Each row was made from one small tree. The marks that hang from a mark follow it in brackets, in the order of their numbers. Every link used is in the known rows. Write each row's tree.
In the rows, 100 means zero.
Known rows
k_280{k_506{k_212}}:  91  77 149  98 100 112 100  98  79  64  89  85 115 112  88  96 116 115  95  98  87  99  89  80 104 113 112 106  94  79 100  98 124  99 101  94 111 103  98 103 109 120  91 109 112 111 101  90  89 116 129 109 107  83  86  64 116 103 103 115  92 120  80  87  90
k_280{k_506{k_569}}:  97 106 142 102 113 106  91  92  98  73 103  93 118 100  85 116 119 141 106  96  86 102  96  91  96 124 131 106 121  74 110  95 124  96 109  88  93 112  84 112 100 123  91  91 108  94  95 100 102 118 144 129 114 122  72  45 107 108 108  90  81 126 105  98 101
k_694{k_506{k_145 k_212 k_221 k_569}}: 107 130 131 135  78 126  94 120  94  99  81  71 109 124  75 132 113 121  93 112  43 109  95  86 150 114 109 124 129  95 115 111 128  70 106 125  83  87  93 116 125 114  86 116  77  71 121 110 107  79 177  96  88 113  71  88  94 102 107 116  84 126  97 102 107
k_221{k_506{k_145 k_569}}: 108 111 124 109 113 105 114  99  95  99 129  84 122  99  96 125 109 147  87  95  81  89 113  97  97 102 121 114 126  71 122  91 117  96 112 117  88  96  82 112 105 114  97 100  94  78  93 112 120  84 120 103 118 109 108  78  81 115 117  87  83 112 115 100 116
k_390{k_506{k_145 k_212 k_694}}: 100  77 136 148  97  88 119 114  96  84 104  83  96  91  95 116  95  94  91 115  84  90  99  85 101 124  97 102 106  79 103 107  91  91  87 123 106 102 102 121 111  90 110 114  92  80  97 120  91  93  96  94 125  72  96 100  91 109  98 132 107 122  81 101 108
k_454{k_889}:  89  95 121 107 121 111  99  67 116  79 109 113 109  72  98  86 103 118  84 100  98 110  85  93  93  98 110 109 103  69 119  96 103 122 108 100  98  94  93 105  93 118  96 100 124 107  82 109  97 113 118 119 106 122 104  97 126  98  97  93 110  95 103  94  69
k_454{k_212{k_293} k_889}:  97  94 108  86 141 115  95  59 122  75 112 126 108  51 114  66  99 131 110  99 103 127  85  93  91  99 108 115  91  71 108  86 101 130  99  81  87  71 104 122  89 105  85 113 142 127  97 121  94 117 107  95  92 113 119  98 143  95  76  76  95  97 100  97  50
k_280{k_506{k_145}}:  97  97 145 116 110 102 102  90  93  85 104  83 121 102  99 106 112 130  98  91  99  86 111  98  86 129 133 103 103  72 119 106 118  97 113 111 106 116  94 122  92 103 103  96 115 102  89 107  95 105 107 129 118 101  83  95  85 117  99 102  96 108  78 103  91
k_979{k_506{k_280 k_694}}:  81  78 149 132 115  95  92  95 107  99 140 110  84  95 104 104 102 119 102 114  96 113  89  70  80 112 114  89  93  76  99 118  75 117 108  93 127  96 105 111 100  97 115 102 118  72  84 123  94 119  56 119 112  95  88 141 101  98 102 104 100  92  92  94  92
k_212{k_293 k_454 k_506{k_145 k_694}}:  44  53 143 110 122 111 106 102  77  90 109 107 112  79 117 119  94 120 111 101  93  88 105  77  78 109 119 106 102  78  87 118  78 116  90 103 106 105  88 107  93  93  99 118 144  83  72 144  95  83  52  94  97 114 132 105 101 128  85  96  92  99  79 109  78
k_523{k_506}:  76  88 146  92 118 102 108  72  78  71 117 107 114 100 110  93  96 110 102  92  99  95  95  87  83  94 130 113  97  99 112  86 120 106 111 107 121 104  91  96 109 127  97  96 140  90  92 109 111  94 126 108 108  91  97  73 109  97 106 101  94 107 100  97  79
k_280{k_506{k_145 k_212}}:  99  95 143 116 100 111 106 103  87  81  93  76 115 112  95 108 117 121  93  98  91  90 103  84 107 123 116 105 104  79 112 105 124  92 101 117 107 102  95 118 113 104  97 109 102 105 101  92  94 105 115 112 112  83  85  88  90 114  95 121  89 108  69 100 100
k_390{k_506{k_145 k_221 k_569}}: 105 102 123 126  92  96 109 116 110  95  93  76 104  94  85 143  91 127 102 116  70  96 109 109 106 131 117 113 142  87 123  91 114  76 118 120  76 105  77 119 105 100  96  87  79  61 113 126 118  83 150 112 119 130  80  73  84 110  99  95  80 124 116 100 117
k_212{k_506}:  74  59 148  98 113 109 100  85  80  70 105  96 106  97 114 102 105 119 105  96  93 103  91  81  78  97 107 101 110  74 110  88 108 107 109 103 115 102  95 100 108 120  89 107 142 100  77 119 105 104 110 102 113 114 125  97 110 108  99  88  95  98  96  90  71
k_212{k_293 k_454{k_889} k_506{k_569}}:  47  62 114  81 125 119 100  88 102  71 105 122 112  61  97 110 105 132  92 101  79 113  81  75  88 111 106 118 128  75  89  93  99 128  98  80  71  92  80  86  97 110  73 107 137  98  79 116 111 106 102 111  84 157 143  57 136 117  87  69  78  96 109 107  75
k_694{k_506}:  82 104 150 114 116 107  88  73  83  72 107  97 114 110 105 100  98 126 109 101  76 104  85  85  92 101 118 108 104  71 116 101 105  99 106  99 110 106 102 105 102 122  96 110 131 101  95 116  88  96 134 111 102 107  96 102 109 103 116  96 111 114  91 102  68
k_212{k_293 k_454}:  51  83 136  65 143 114  97  71  66  61 100 120 131  74 102 112  77 125 121  95 101  92  81 104  93  96 125 110  89  79  95  89  86 128 102  80 103 102  88  97  90 115  94 108 155  97 104 135  94  92  99  99  73 126 126  66 122 112  93  99  95 106  90  97  69
k_889{k_454}:  88  92 151  78 125 109  90  72  76  70 106 110 118  93  91 119  93 112  98  89 106  74  81 109  91 102 113 112  80  81 108  80  94 128 109  94 111 104  92 105  91 123 101  96 124 100  94 134  77  96 128 106  99 106 137  99 119 100 108  98 101 102  98  99  70
k_390{k_506}:  80  76 133 104 122  86 111  85  91  62 104  94 108  86 103 113  87 121 107 108  96  96  89  94  73 116 108  99 111  71 112  84  98 101 108 100 101 107  94  99  97 105  98  95 122  92  98 125  98 102 127 119 119 104 103  77 108 104 110 101 106 111 101  93  90
k_569{k_506{k_280}}:  68 103 127  96 116  99 121  85  93  75 129 123 100  92 106 101 108 125  78  99 110  92  80  88  83  99 102 105  89  78  98  92  92 118 120  90 115 111 107  94 110 108  97 100 120  91  95 119 108  99 109 100 102 108 101 104 100 103 111  95 106  82 109 101  87
k_293{k_212{k_506}}:  89  57 139  92 122 114  97  94  83  81 111 110  98  92 124  74 107 100  94  91 101 106  82  70  77  92 104 111 101  80 106  90 111  96 104 108 110  87  84 115 112 123  82 104 137 107  78 103 104 108 114  98 117  99 124  65 115  97  94  98  99  82  85  90  57
k_221{k_506{k_280 k_569}}:  99 100 116  85 120  86  97  91  94  89 139  90 109 104 102 110 113 144  90 106  81 107  92  78  92  92 108 111 108  66 102  83 104 116 122  97  95  88  95 100 104 122  93  97  91  77  87 118 123  90 113 107 105 110 115  90  92 111 128  79  80 108 128  89 109
k_293{k_212{k_506{k_145}}}: 101  67 135 109 117 115 101 101  89  93 113  99 104  92 123  82 105 108  81  89  99  99 102  77  74 100 106 114 106  83 116  95 113  89 102 132 112  81  84 127 115 109  88  99 128 101  78 108 106  93  98 100 116  97 111  85  94 106  88 101 100  75  78 104  71
k_569{k_506{k_145 k_212{k_293}}}:  69 103 126 111 117 122 147 101  76  76 103 116 126  89 112 120 111 123  89  90 102  88  96 104 114  97  98 122 104  92  90  97 105 103  96 100 105  97 114  97 133  84  89 128 128 113 115 109 113  90 127  65  96  98 105  71 102 118  87 112  82  93  78 116  92
k_390{k_506{k_221 k_569}}:  99  92 126 102  98 101 100 112 107  81  94  87  98  90  82 136  89 124 115 118  72 104  92 106 109 123 119 113 136  88 111  86 113  81 119 101  76 100  78 106 106 113  91  95  89  63 112 122 116  95 167 110 112 129  82  51 105 102 106  86  82 135 121  90 104
k_523{k_506{k_569}}:  89 108 137  90 118 107  99  83  84  71 123 108 120 103  94 107 106 124 102  96  81 101  99  80  97  97 127 122 120  99 111  79 126  97 109 102 112 100  85 100 115 129  93  91 122  77  95 105 119  90 150 105 114 110  90  46 108  98 112  94  81 124 117 101 101
k_280{k_506{k_694}}:  86  82 157 122 112 101  88  85 101  86 105 101 108 102  98  97 111 117 111 100  99  96 101  83  84 122 128  97  91  74 101 117 101 102 104  93 114 123  94 113  86 118 107 102 119  94  83 109  84 120  97 124 125  94  75  87 100 111 104 101 101 131  87  87  88
k_889{k_454{k_212}}: 106  95 133  67 131 107  85  83  86  72 111 117 100  83 100 101  95 112 108  89 109  89  77 106  91 116 109 107  73  82 111  82  96 127 108  91 100  84  91 125  81 122  93 103 125 105 102 140  70  96 107  90  92  89 130 112 132  92  93  92 104  94 101  95  66
k_280{k_506{k_212{k_454} k_694}}:  62  65 149  99  98 104  92 117  88  74  96  97 101  96  82 107 102  97 103 104  87  88  80  74 103 128 126  99  83  82  82 124  94 108  88  91 108 113  83 101  87 126 103 116 105  93  93 103  74 107  85 111 100  83  88  63 116 108 103 134 100 121  75  91  99
k_221{k_506{k_212 k_569 k_694}}:  99  93 128 117  99 108 105 117  95  89 122  95 106 102  86 114 120 118 100 105  69 102  94  76 121  97 107 113 113  81  88 102 104  99  91 103 100  91  91 104 114 128  96 120  85  74  92 103 112  93 118  83 115  72  97  58 106 104 120 110  85 131 114  83 123
k_979{k_506}:  70  88 155 107 116 111 100  92  93  78 116 114 109  96 103 107  95 122 111  99  98 103  91  94  83 113 126  93 111  81 115  99 101 102 104  98 118  98 100 100 111 107 104 102 140  95  95 107 100 124 102 117 106 106  94  93 110  98  98  94  98  90  83  96  89
k_293{k_212}: 110  90 131  92 133 120  90  82  89  76 113 117 114  90 109  77 100 106 103  89 109 105  87  89  88  84 113 111  90  85 115  91 108 103 102 106 111  86  83 129 103 131  94  96 132 102  99 109  92 107 132 103 105 100  93  54 116  91  95 112 113  95  96  93  61
k_221{k_506{k_212}}:  93  83 136  95 103 112 121  98  71  74 111  85 116  99 104 104 107 113  93  98  82  95  88  87 104  87 105 107  97  78 102  83 114 105 103 104 104  85  99  92 116 125  96 123 110  99  97 101 113  95 118  83 107  62 118  77 106 106 119 111  90 104  95  81  92
k_569{k_506{k_145 k_212 k_221 k_694}}:  77  98 132 142  73 124 135 132 104 111  96 105  92  98  88 122 109  92  82 105  86  80 100  98 131 112 110 116 108 107  96 123 101  79 102 121 108 102  98 109 123 105 102 126  89  74 110 116 109  85 126  68 108  81  71 103  82 105  93 126  99 107  92 100 111
k_454{k_212{k_506} k_889}:  94  61 112  92 110 115  95  87 126  79 116 111  82  61 122  65 111 114  86  99  94 124  82  69  87 117  97 104 107  61 112  94 108 114 106 103  93  74  92 110  94 115  78 110 134 116  70 112  98 118  79 108 106 109 128 114 131  95  82  66 105  77 101  96  57

Write each row's tree
106  90 131 118 110 102  91  92  98  86 120  93  92 106  90  99 110 100  91 105  85 112  78  61 113  93  84 105  78  84  91 109  81 123  96 103 132  90 110 116 110 113 104 111 104  83  95 117  90  95  88  96 104  79  97 120 105  98 109 135 104 111  99  87  91 : k_506{k_212 k_280 k_694}
 72  61 155 131 124 109 111  90  90  97 111 101 115  86 128 109 111 126 111  98  93 100 111  75  78 100 110 109 105  85  94 111  91 111  93 109 113 100 103 115 106  87  98 117 139  92  72 138 105  97  73  89 114 109 122 116  93 125  84  95  82 115  87 106  76 : k_212{k_293 k_506{k_145 k_694}}
 90  61 109  93  92 122  99  97 135  96  94 106  71  64 111  70 108 109  91 109  78 125  87  76 108 119 103 109 110  81 112 101 117 101 117 108  83  65  87 114  96 122  73 112 117  98  78 117 104 117 104 107 103 113 118 119 129  94  79  67  96  85 110  88  49 : k_454{k_212{k_506{k_221}} k_889}
 77  80 143 129  83 105 102 122 115 110 105  96  75 110  92 110 100  96  99 125  75 118  82  66 122 117 108  96  94 100  91 123  84 102 109 101 120  83 104 105 113 108 107 117  94  59 107 116  99 110  84  93  95  83  80 128 100  90  97 130  87 107  87  86  98 : k_979{k_506{k_212 k_221 k_280 k_694}}
 44  64 146  87 123 115 112  97  69  68 109 120 114  87 101 106  93  92 111 101  85  92  83  68 101  90 120 119  83 110  73 111  92 120  87  89 125  94  88  89 102 120  94 122 138  91 101 117 100  82  94  74  83  77 107  54 125 106  99 130  88 120  86  98  88 : k_523{k_506{k_212{k_293 k_454} k_694}}
111 102 124 135  87 104 102 113 110 115 102  81  83 113  86 112 106  93  84 116  73 101  95  71 132 106  96 111  81  97 103 121  90 101 110 127 117  84 104 130 109 105 108 109  72  59 109 130  97  77  98  89 101  79  84 146  83 104  97 140  92 110  96  93 102 : k_506{k_145 k_212 k_221 k_280 k_694}
109 133 122 125  95 107  84  98 108 111 108  77  97 129  81 126 107 138  94 117  50 112  97  84 125 116 117 122 121  82 121 108 114  84 126 121  87  91  97 120 104 114  91 102  79  59 113 130 111  74 140 117  91 127  73 127  83 107 112  98  87 116 114 111  98 : k_694{k_506{k_145 k_221 k_280 k_569}}
106 116 138 117  91 117  96 110 107 104  87  73 112 109  78 131 113 132 103 104  73  93 114 107 120 132 138 116 128  89 120 105 131  77 120 115  79 105  76 124 100 115  93  91  85  70 104 112 109 100 144 123 118 131  59  66  78 114  94  91  75 128 102 100 110 : k_280{k_506{k_145 k_221 k_569}}
 82 110 114 116  98 104 134 108  87  84 122 107  97 102  98 109 116 114  61  98 100  89  86  86 106 109  91 114  91  84 100 100 102 108 107 113 116  97 110  99 125  93  95 110  98  99 106 111 110  83 108  83  98  88 100 110  83 109 102 123  98  76  95 114 104 : k_569{k_506{k_145 k_212 k_280}}
 87  69 125 114  93  99  85 115 117 109 114  88  78 109  92 119 115 118  94 118  62 118  91  56 108 107 101 110 118  90  94 109  93 101 119 104 102  92  91 109 104 119  87 103  92  47  78 133 116  91 107 105 114 121  95 112  99 103 104  87  76 119 129  88  99 : k_212{k_506{k_221 k_280 k_569 k_694}}
 91  75 117 102  91  89 113 118  98  83  91  70  83 105  92 114  87  97  94 124  74 112  74  73 112 113  91 109 101  90  99  89 102  97 121 104 102  83 100 100 111 111  92 105  75  71 112 121 110  90 138  99  98  91 102  99 104  99 106 120  89 105 103  82  94 : k_390{k_506{k_212 k_221 k_280}}
 80  90 108 107 100 118  91 112 121  82 112 118  97  72  65 108 107  93  82 109  74 106  70  69 132 118 102 115 108  83  90 117  88 122  78  96  84  88  76 103  98 125  92 111  93  91  93 101  87  96 100 108  89 115  95  66 132  92 102 122 108 120 109  98 108 : k_506{k_212{k_454{k_889}} k_569 k_694}
 76  58 128  76 136 112  94  82  83  68 109 109 108  76 132  85 103 135 121  93  96 120  89  82  80 100  98 106 101  77  97  88 108 114 102  88 104  77 101 119 105 101  74 122 154 116  89 133 102 107  95  84  97 113 137  93 131 105  80  67  82  95  93  96  51 : k_454{k_212{k_293 k_506}}
 93  93 126  87 136 112 104  73  75  68 102  96 115 103 103 102 101 127 102 101  91 123  75  72 107  81  83 115  80  85  86  88  91 132 103  82 115  76 116 108 112 100  92 116 123 105 114 123 105  95 118  80  82  99 124 100 121 103  99 120  80 107  95  94  73 : k_506{k_212{k_293} k_280}
104  90 119  95 125 111  97  93  94  87 116 106 108  76 119 103 114 147 116  92  86 123 105  84  97 112  99 115 131  79 105  91 117 101  95 106  90  79  94 134 113  88  73 110 124  99  89 132 114  92 104  87  98 137 124  83 107 113  74  61  66 108 104 113  87 : k_454{k_212{k_293 k_506{k_145 k_569}}}
105 110 126 117 101 110  81 100 121 112 114  96  86 102  81 122 104 114 102 119  72 112  88  73 122 106 111 111 104  92 105 111  87 107 118 105  99  93  90 122  93 123 102  95  83  46 100 135 107  92 120 108 100 117  70 104 101 100 107 107  84 132 137  88 108 : k_506{k_221 k_280 k_569 k_694}
 42  49 123  84 107 108 100  92 104  69 106 109  99  63 105  92  93 111  79 104  90  96  82  73  79 110 114 105 106  67 104 101  95 128 109 101  91  98  78  82  90 123  87 106 140 104  66 107  98 105  84 124  95 127 140  94 129 107  93  84 107  73  95  96  70 : k_212{k_454{k_889} k_506}
 76 103 124 132  92 101 129 113 120 123 125 113  83  98  99 118 105 110  78 112  94  88 100  92 104 113 115 111  95  92 101 123  86  97 123 120 110 109 103 110 102  99 108 106  90  59  96 134 110  87  91  91 108  94  72 141  72 114 102 110 100  90 113 106  99 : k_569{k_506{k_145 k_221 k_280 k_694}}
 54  81 135  71 103 113 109  97  63  55 109 107 111  96  92 104  86  91  95  96  85  84  76  75 104  99 121 115  88 105  94  96 117 109  94 105 118  96  83  83 110 133  94 113 125  92 105 103 103  77 116  94  85  82 107  52 118  94 106 128 102  97  82  97  87 : k_523{k_506{k_212{k_454}}}
 91  91 130  61 148 119  89  68  77  67 109 125 117  72 111 101  91 127 123  88 115  98  82 113  93 104 111 117  72  85  98  79  91 135 101  78 101  78 100 126  84 106  89 107 142 113 109 147  76  97 106  79  78 102 149 101 137 101  83  84  85 102  92  98  50 : k_889{k_454{k_212{k_293}}}
 66  92 121 119  82 111 127 124 112 102 106 109  76 105  92 111 111  90  78 112  87  99  78  76 129 101  93 110  87 101  81 118  88 101 113 101 116  95 110  94 114 116  96 123  89  68 108 122 109  93 124  71  98  82  76 108  98 100 101 121  97 104 107  90 101 : k_569{k_506{k_212 k_221 k_280 k_694}}
121 105 106 122 102  83 113 115  99  78 116  72  93 108  85 129 102 125  81 115  74 109  87  70 109 126  84 112 121  77 108  87 107 100 104 117  88  91  97 118 119  87  91  96  65  72 114 116 111  83 125 112 109 106 100  86  88 107 109 117  81 107 104 112 122 : k_390{k_506{k_145 k_212 k_280 k_569}}
 97  93 130 124 116  84 109  98 106 118 143  85  97  99 111 105 101 123  82 106  90  91 111  77  81 104 116 104  87  67 104 110  85 118 114 123 116  98 103 120  91 108 111 102  91  70  76 133 111  85  44 102 123  69 112 152  66 122 115 107  97  96 105  91 101 : k_221{k_506{k_145 k_280 k_694}}
 89 101 137 106  84 124 122 110  86  94  89  81 108 106  93 107 101  91  87 103  69  93 106  88 121 101 125 126 106 120 115 101 133  81 111 133 111  86  91 109 130 121  98 108 104  76 113 102 120  72 145  82 101  73  87  87  88  97  94 130  84 106  90 100  93 : k_523{k_506{k_145 k_212 k_221}}
 79  92 138 110  98 142 108 122  95  89  89 104 110  98  85 129 102 125 126 112  66 125  88  97 136 108 111 116 133 110  91  96 113  83  97  82  89  69  98 101 134 102  85 122 113  79 124 108 122 111 167  80  83 123  87  46 123  95  82 103  52 122  91  94 104 : k_979{k_506{k_212{k_293} k_221 k_569}}
 70  81 138 102 110 119 113 107  92  95  98  95  98 103 102 108  90 121 110 118  76 127  80  82 118 103 105 111 101 103  83 101  95 107 109  84 109  69 114  97 124  94  93 123 116  86 119 117 118 113 118  81  74 101 108 105 117  99  85 111  64  95  85  93  78 : k_979{k_506{k_212{k_293} k_221 k_280}}
115 124 122 118  98 120  97 102 104 104  90  82 115 100  77 134  99 124 104 102  75  96 110 109 126 111 121 118 126  96 126  95 116  84 116 125  84  96  79 127 108 116  95  97  95  63 112 120 116  81 151 104 105 138  78  88  82 105  97 100  80 121 118 102 109 : k_506{k_145 k_221 k_569}
122 113 128 141  98 115  96 112  99  98 112  94 108 100  75 125 117 115  93 101  77 101  99  75 134 108 100 113 116  89 104 114 100  96  85 123 104  94  94 133 118 106 101 109  83  74 106 115  98  90 117  91 114  97  80  85  94 104  99 130  86 129 100 100 127 : k_506{k_145 k_212 k_569 k_694}
 64  66 126  88 111  88 102  99  84  81 124  87  92  95 107 117  91 119  76 100  91  86  93  70  72 115 108 101  96  71 105 103  89 122 117 124 111  99  84 105  91 106  93 101 120  76  75 134 103  74  49 118  87 115 142 131  85 119 104 104 105  65  94 106  80 : k_212{k_454 k_506{k_145 k_280}}
 96 122 135 107 114 110 112  92  90  86 127  97 119 104  98 113 109 124  92  90  84  93 110  85  95 107 134 123 121  97 120  92 133  94 107 123 106  98  80 116 115 115  99  87 113  73 100 110 124  78 135 108 111 111  85  72  86 105 106 100  81 116 112 117 105 : k_523{k_506{k_145 k_569}}
